Each row was made from one small tree. The marks that hang from a mark follow it in brackets, in the order of their numbers. Every link used is in the known rows. Write each row's tree.
Known rows:
q_729(q_679): [-0.71  0.12 -0.65 -1.89 -1.13  0.39  0.36 -0.58  0.68  0.33 -1.35 -0.85
 -0.37 -0.21  0.36 -0.27 -0.79  0.57 -1.12  1.32 -0.69  0.05]
q_477(q_679(q_268)): [-1.20  0.37 -0.76  1.58  1.10  0.58 -0.87 -0.34  1.00  0.60 -0.64 -0.60
  0.13 -0.21  1.54 -1.30 -2.45 -1.49  0.47  0.45 -2.06 -0.07]
q_679(q_268(q_762)): [-0.82  0.69 -0.26  1.95 -1.30  1.00  0.34  0.79 -0.61  0.95 -1.61 -0.23
 -0.69  1.02  1.17 -1.54 -3.31 -1.76 -0.34 -0.30 -0.40 -0.51]
q_679(q_373 q_735): [ 0.77 -2.16 -0.35 -0.45 -3.32  0.50  0.45  0.53  0.78 -1.97  0.96  1.42
  0.64  0.09 -0.25 -0.73 -1.46 -1.11 -0.92 -0.42  1.04  1.19]
q_729(q_679(q_735 q_767)): [-0.30 -0.11 -1.54 -3.36 -1.20  0.98  1.55  0.08 -2.03 -0.96 -1.57  0.25
 -0.15 -0.59  1.24 -0.41 -4.91  0.49 -1.49  1.62  0.79 -0.35]
q_373(q_679(q_268(q_762) q_767)): [ 0.05  1.48 -0.04 -1.17 -1.38  0.60  1.23 -0.04 -2.17  1.48 -2.07 -0.53
 -0.16  0.68  1.47 -1.60 -5.59 -1.70  0.65  2.10  1.18 -1.20]
q_477(q_679(q_268 q_373)): [-0.29 -0.90 -0.95  1.39 -0.28  0.19 -0.84 -0.25  2.42 -0.30  0.68  0.35
  0.65  0.18  0.59 -1.94 -2.07 -2.49 -0.18  0.14 -1.58  0.61]
q_549(q_767(q_679(q_373 q_477 q_735))): [-2.19 -2.20 -1.27  0.40  0.19  1.60 -3.23  0.57  0.09 -1.03  1.68  0.45
 -1.95  0.46  0.31 -1.04 -1.49 -1.14 -0.38 -1.05  0.55  1.83]
q_373(q_679): [ 0.15  0.47  0.97 -1.98 -1.86 -0.06  0.01 -1.08  0.58  0.87 -0.64 -1.00
  0.37 -0.24  0.17 -0.07  0.02 -0.05  1.06  1.94  0.74  0.29]
q_859(q_268): [-0.51  0.31 -0.87  0.13 -0.53  0.30  0.09  1.55 -0.19  1.21 -1.65  0.46
 -0.73 -0.19  0.07 -0.05  1.48  0.77  1.04 -0.25 -0.27 -0.46]
q_729(q_679(q_373 q_477 q_767)): [-0.58 -1.62 -0.93 -2.92  2.14  0.56  0.31  0.04 -0.01 -1.15  0.61  0.35
  0.11  0.47  0.96 -0.82 -4.43 -0.60 -2.01  2.18 -0.19  0.71]
q_679(q_268 q_373 q_477 q_735): [-0.41 -2.52 -0.08 -0.20 -1.43  0.67 -1.08  0.66  0.97 -1.59  0.86  0.65
 -0.38  0.29  2.36 -1.51 -5.88 -2.40 -1.51 -0.07 -0.09  2.22]
q_373(q_679(q_268 q_477 q_735 q_767)): [-0.60 -0.32  0.44 -3.26 -0.30  0.66 -0.29 -0.28 -2.02 -0.09 -0.88 -0.82
 -0.30 -0.43  3.67 -0.93 -8.58 -1.38  0.19  2.63  0.92  0.84]
q_859(q_268(q_762) q_729 q_735(q_679)): [-2.98  0.76 -2.79  1.47 -0.96  2.34  2.97  3.35 -1.06  0.52 -1.98  0.04
 -0.17 -0.67 -0.49 -0.11  3.36  0.27  1.65 -1.08  0.58 -0.99]
q_735(q_679(q_268 q_373 q_477 q_767)): [-1.21 -1.05 -0.70 -1.91  3.28  0.04 -1.30  0.31  0.24 -1.05  1.41  0.14
  1.47  0.02  2.03 -1.03 -5.56 -2.40 -0.12  0.74  0.75  1.36]
q_477(q_679(q_268 q_373 q_735 q_767)): [ 0.21 -1.32 -1.83 -0.06 -0.44  0.70  0.27  0.47 -0.32 -1.67  0.47  1.45
  0.91 -0.15  1.49 -2.11 -6.28 -2.62 -0.55  0.48 -0.06  0.11]
q_859(q_268(q_762) q_735): [-0.42  0.18 -1.89  3.32 -1.98  1.90  2.02  3.21 -1.34  1.05 -3.96  0.83
 -1.37 -0.08 -0.02 -1.03  2.03  0.52  1.02 -0.27  0.08 -2.73]
q_477(q_679(q_268 q_373 q_767)): [ 0.39 -0.62 -1.60  0.30  1.48 -0.12 -0.10  0.03  0.31 -0.69  0.77  0.86
  0.86  0.19  0.72 -2.07 -4.37 -2.43 -0.24  0.68 -0.64 -0.47]
q_477(q_679(q_268(q_762) q_373 q_735)): [-1.53 -1.36 -1.11  2.94 -2.72  2.52  0.64  0.85  1.00 -0.84 -0.67  1.36
  0.61  0.90  1.11 -2.67 -4.71 -3.28 -0.54 -0.23 -1.13  0.63]
q_373(q_679(q_268 q_477 q_767)): [-0.32  0.35  0.50 -2.89  1.73  0.01 -0.71 -0.64 -1.39  0.87 -0.52 -1.31
 -0.39 -0.01  3.00 -0.83 -6.72 -1.25  0.46  2.84  0.43  0.30]
q_767(q_679): [-1.73 -0.02 -0.17  0.22 -0.39  0.47 -0.55  0.11  0.48  0.43  0.55 -1.52
 -0.75 -1.13 -0.06  0.08  1.13 -0.05 -0.21 -1.51  1.44  0.05]
q_729(q_679(q_268(q_762) q_767)): [-0.95  1.13 -1.44 -1.06 -0.56  1.13  1.53  0.44 -2.02  1.08 -2.90 -0.49
 -0.81  0.69  1.76 -1.91 -6.36 -1.15 -1.48  1.50 -0.18 -1.35]
q_729(q_679(q_268 q_373 q_767)): [ 1.20 -0.53 -1.60 -3.14 -1.49 -0.71  0.42 -0.15  0.13 -0.47 -0.65  0.05
 -0.30  0.18  0.88 -2.09 -5.14 -1.53 -2.13  1.42  0.46 -0.17]
q_729(q_679(q_477)): [-2.20 -0.68 -0.06 -1.65  1.70  1.19 -0.42 -0.48  0.66  0.31 -0.79 -1.02
 -0.73 -0.04  1.84 -0.12 -2.58  0.36 -1.23  2.00 -1.58  1.08]

Write each row's tree:
[-1.80 -1.40 -0.80  1.67 -4.95  1.91  0.19  1.32  0.72 -0.57 -0.08 -0.15
 -0.83 -0.05  0.78 -2.27 -3.65 -2.97 -1.49 -2.33  2.13  0.76] | q_767(q_679(q_268(q_762) q_373 q_735))
[-1.79 -1.09 -1.33  0.77  1.37  0.26 -4.39  0.17  0.97  0.52  1.48 -0.70
 -2.53  0.80  0.90 -2.06 -2.22 -2.12 -0.38 -1.08 -0.24  1.27] | q_549(q_767(q_679(q_268 q_373 q_477)))
[-2.23 -2.19  0.06  0.29  0.96  0.90 -1.39  0.42  1.87 -0.73  2.41 -0.84
 -0.53 -0.44  0.26 -0.51 -0.28 -1.28 -0.93 -1.08  0.90  1.66] | q_767(q_679(q_373 q_477))
[-2.21  0.71 -2.21 -2.76 -1.46  0.77  2.02  1.51 -0.01  1.00 -1.06 -0.84
 -1.69 -0.43 -0.07  0.03  1.49  1.35 -0.37  0.29 -0.90  0.58] | q_859(q_268 q_729(q_679))
[-2.14 -2.42 -0.30 -0.05 -1.93  1.13 -1.55  0.71  1.40 -1.15  1.51 -0.80
 -1.10 -0.76  2.28 -1.51 -4.76 -2.46 -1.65 -1.55  1.31  2.16] | q_767(q_679(q_268 q_373 q_477 q_735))
[-0.31 -0.35 -1.81  0.52 -1.38 -0.54 -3.64  0.10  1.05  0.55  0.91 -0.42
 -2.31  0.53 -0.56 -2.22 -0.40 -1.93 -0.23 -1.72  0.72  0.30] | q_549(q_767(q_679(q_268 q_373)))
[-1.58 -1.49 -0.51 -1.95  4.13  0.57 -0.64  0.29 -0.05 -1.51  2.07  0.71
  2.07 -0.05  0.80 -0.05 -3.01 -1.36  0.18  1.02  1.08  1.37] | q_735(q_679(q_373 q_477 q_767))
[-0.99 -2.13 -0.58 -0.25 -3.66  0.97 -0.10  0.56  1.31 -1.59  1.44 -0.01
 -0.21 -0.97 -0.33 -0.64 -0.36 -1.20 -1.10 -2.02  2.42  1.27] | q_767(q_679(q_373 q_735))
[-1.92 -0.83 -0.64  0.65  2.54  1.32 -0.51  0.83  0.39 -0.80 -0.78 -0.70
  0.89 -1.30  1.45  0.14  0.01  0.08  0.96  0.84  0.17 -0.04] | q_859(q_735(q_679(q_477)))
[-0.24 -1.76  0.13  0.02  0.39 -0.14 -1.62  0.30  1.65 -0.69  1.16  0.11
 -0.39  0.64  1.72 -1.49 -3.95 -2.30 -1.24  0.16 -0.72  1.67] | q_679(q_268 q_373 q_477)
[-1.85  0.39 -1.65  2.03  0.52  2.55  1.36  1.11 -2.58 -0.21 -1.94  0.96
  0.32  0.36  2.33 -1.89 -7.40 -2.28  0.11  0.52 -0.83 -1.04] | q_477(q_679(q_268(q_762) q_735 q_767))
[-1.10  0.52 -1.75 -1.45 -2.47  1.97  1.92  0.83 -2.67  0.07 -3.16  0.12
 -0.76  0.28  2.40 -1.89 -8.22 -1.24 -1.75  1.25  0.38 -0.83] | q_729(q_679(q_268(q_762) q_735 q_767))
[-0.86 -0.74  0.54 -3.15  0.58  1.29  0.39 -0.29 -2.19 -0.63 -0.23 -0.14
  0.26 -0.45  2.46  0.06 -6.01 -0.25  0.47  2.79  1.18  0.88] | q_373(q_679(q_477 q_735 q_767))
[-0.71  0.04  0.76 -2.89  2.64  0.45 -0.01 -0.66 -1.57  0.34  0.10 -0.66
  0.28 -0.06  1.71  0.15 -4.13 -0.18  0.82  3.05  0.67  0.22] | q_373(q_679(q_477 q_767))
[-3.15 -1.07 -0.12  0.15 -0.46  1.51 -1.56  0.58  0.02 -0.12  0.12 -1.75
 -1.64 -1.14  3.22 -0.93 -5.19 -1.45 -0.92 -1.27  0.68  1.60] | q_767(q_679(q_268 q_477 q_735))
[ 1.42 -1.74 -1.01 -1.58 -1.53  0.18  1.27  0.77 -1.29 -2.36  1.06  2.00
  0.73  0.04 -0.11 -0.65 -3.85 -1.06 -1.03  0.11  1.95  0.21] | q_679(q_373 q_735 q_767)
[-1.20  1.02 -1.65  0.67  0.01 -0.17 -3.57 -0.07 -0.37  1.56 -0.47 -1.38
 -2.86  0.13  0.49 -1.45 -0.84 -0.79  0.43 -1.42  0.16 -0.35] | q_549(q_767(q_679(q_268)))
[-1.81 -0.28 -1.49 -3.21 -2.86  1.28  2.31  0.23 -0.47 -1.11  0.20 -0.73
 -0.78 -0.48  0.51  0.07 -1.94  0.37 -1.83  0.22 -0.15  1.65] | q_859(q_729(q_679(q_735)))
[-1.96 -1.75 -0.12  0.25  0.06  0.37 -1.99  0.30  2.06 -0.17  1.83 -1.43
 -1.15 -0.47  1.61 -1.44 -2.86 -2.36 -1.27 -1.28  0.70  1.70] | q_767(q_679(q_268 q_373 q_477))
[ 0.25  0.04  0.62 -2.35 -4.70  0.22 -0.24 -0.80  0.11  0.41 -1.62 -1.00
 -0.21 -0.59  2.06 -1.11 -4.42 -1.22  0.39  1.47  0.89  0.85] | q_373(q_679(q_268 q_735))
[ 0.20 -0.65 -0.41  1.80 -2.69  0.62  0.33  0.85  0.78 -0.03 -0.29  0.85
 -0.04  1.39  0.21 -2.24 -2.93 -2.80 -0.98 -0.62  0.16  0.21] | q_679(q_268(q_762) q_373)
[-0.68 -1.18 -0.63  0.81  1.83  1.17  0.28  1.35 -1.23 -0.49  0.48  1.11
 -0.20  1.60  1.74 -2.04 -7.06 -2.97 -1.25  0.44  0.11  0.14] | q_679(q_268(q_762) q_373 q_477 q_767)
[-0.51 -1.03 -0.59  0.02 -2.58 -0.38 -1.25  0.17  2.08 -0.09  1.19 -1.14
 -0.89 -0.63  0.18 -1.64 -1.08 -2.17 -1.15 -1.86  1.56  0.67] | q_767(q_679(q_268 q_373))
[-2.98 -0.35  0.03  0.37  1.48  0.71 -2.06  0.20  0.69  0.86  0.56 -2.36
 -1.73 -0.92  2.48 -0.75 -3.31 -1.32 -0.66 -1.09  0.28  0.95] | q_767(q_679(q_268 q_477))
[-1.39  0.42 -2.66  2.31 -1.94  1.94  3.42  3.75 -1.79  0.53 -1.95  0.46
 -1.95 -0.03 -0.69 -0.55  2.67  0.42  0.56 -1.15  0.01 -1.76] | q_859(q_268(q_762) q_729 q_735)
[-2.08 -1.81  0.16 -0.71  2.39  0.82 -1.38 -0.06  2.03 -1.16  1.83  0.21
  1.93  0.08  0.57 -0.10 -0.85 -1.32  0.27  0.45  0.17  2.36] | q_735(q_679(q_373 q_477))
[-2.01 -1.56 -1.10  0.77  2.17  0.77 -3.74  0.25  0.84 -0.04  2.11 -0.16
 -2.02  0.75 -0.33 -1.04  0.25 -1.00 -0.04 -0.90  0.05  1.19] | q_549(q_767(q_679(q_373 q_477)))
[ 0.62 -1.09 -1.28  0.37 -2.76  1.19  1.56  1.52 -1.90 -1.32 -0.49  1.85
  0.12  1.02  1.05 -2.22 -7.08 -2.95 -1.43 -0.32  1.56 -0.20] | q_679(q_268(q_762) q_373 q_735 q_767)
[-1.00  0.04  1.22 -1.79 -0.08  0.16 -1.44 -1.00  0.69  1.18 -0.70 -1.80
 -0.55  0.03  2.82 -0.85 -4.37 -1.25  0.53  2.32 -0.43  1.24] | q_373(q_679(q_268 q_477))
[-0.73 -0.71 -0.60 -1.18  1.64  0.78 -0.35  0.84 -2.59 -0.95 -0.25  0.24
 -0.70 -0.15  3.59 -0.90 -8.66 -1.39 -0.86  0.59  0.26  0.52] | q_679(q_268 q_477 q_735 q_767)
[ 0.65  0.04  0.11 -3.45 -2.02  0.45  1.17 -0.38 -2.17 -0.52 -0.80  0.05
  0.61 -0.60  0.98 -0.13 -4.14 -0.15  0.68  2.21  2.18 -0.13] | q_373(q_679(q_735 q_767))
[-0.04  0.12 -1.69 -3.30 -2.01  0.40  0.90  0.04 -1.85 -0.49 -2.23 -0.44
 -0.74 -0.66  2.45 -1.33 -7.45 -0.54 -1.76  1.39  0.50 -0.31] | q_729(q_679(q_268 q_735 q_767))
[-2.83 -0.04  0.13 -0.64  2.79  0.61 -2.16 -0.23  0.87  0.34 -0.10 -1.31
  0.84 -0.29  2.73 -0.38 -3.78 -1.38  0.66  0.50 -0.69  1.76] | q_735(q_679(q_268 q_477))
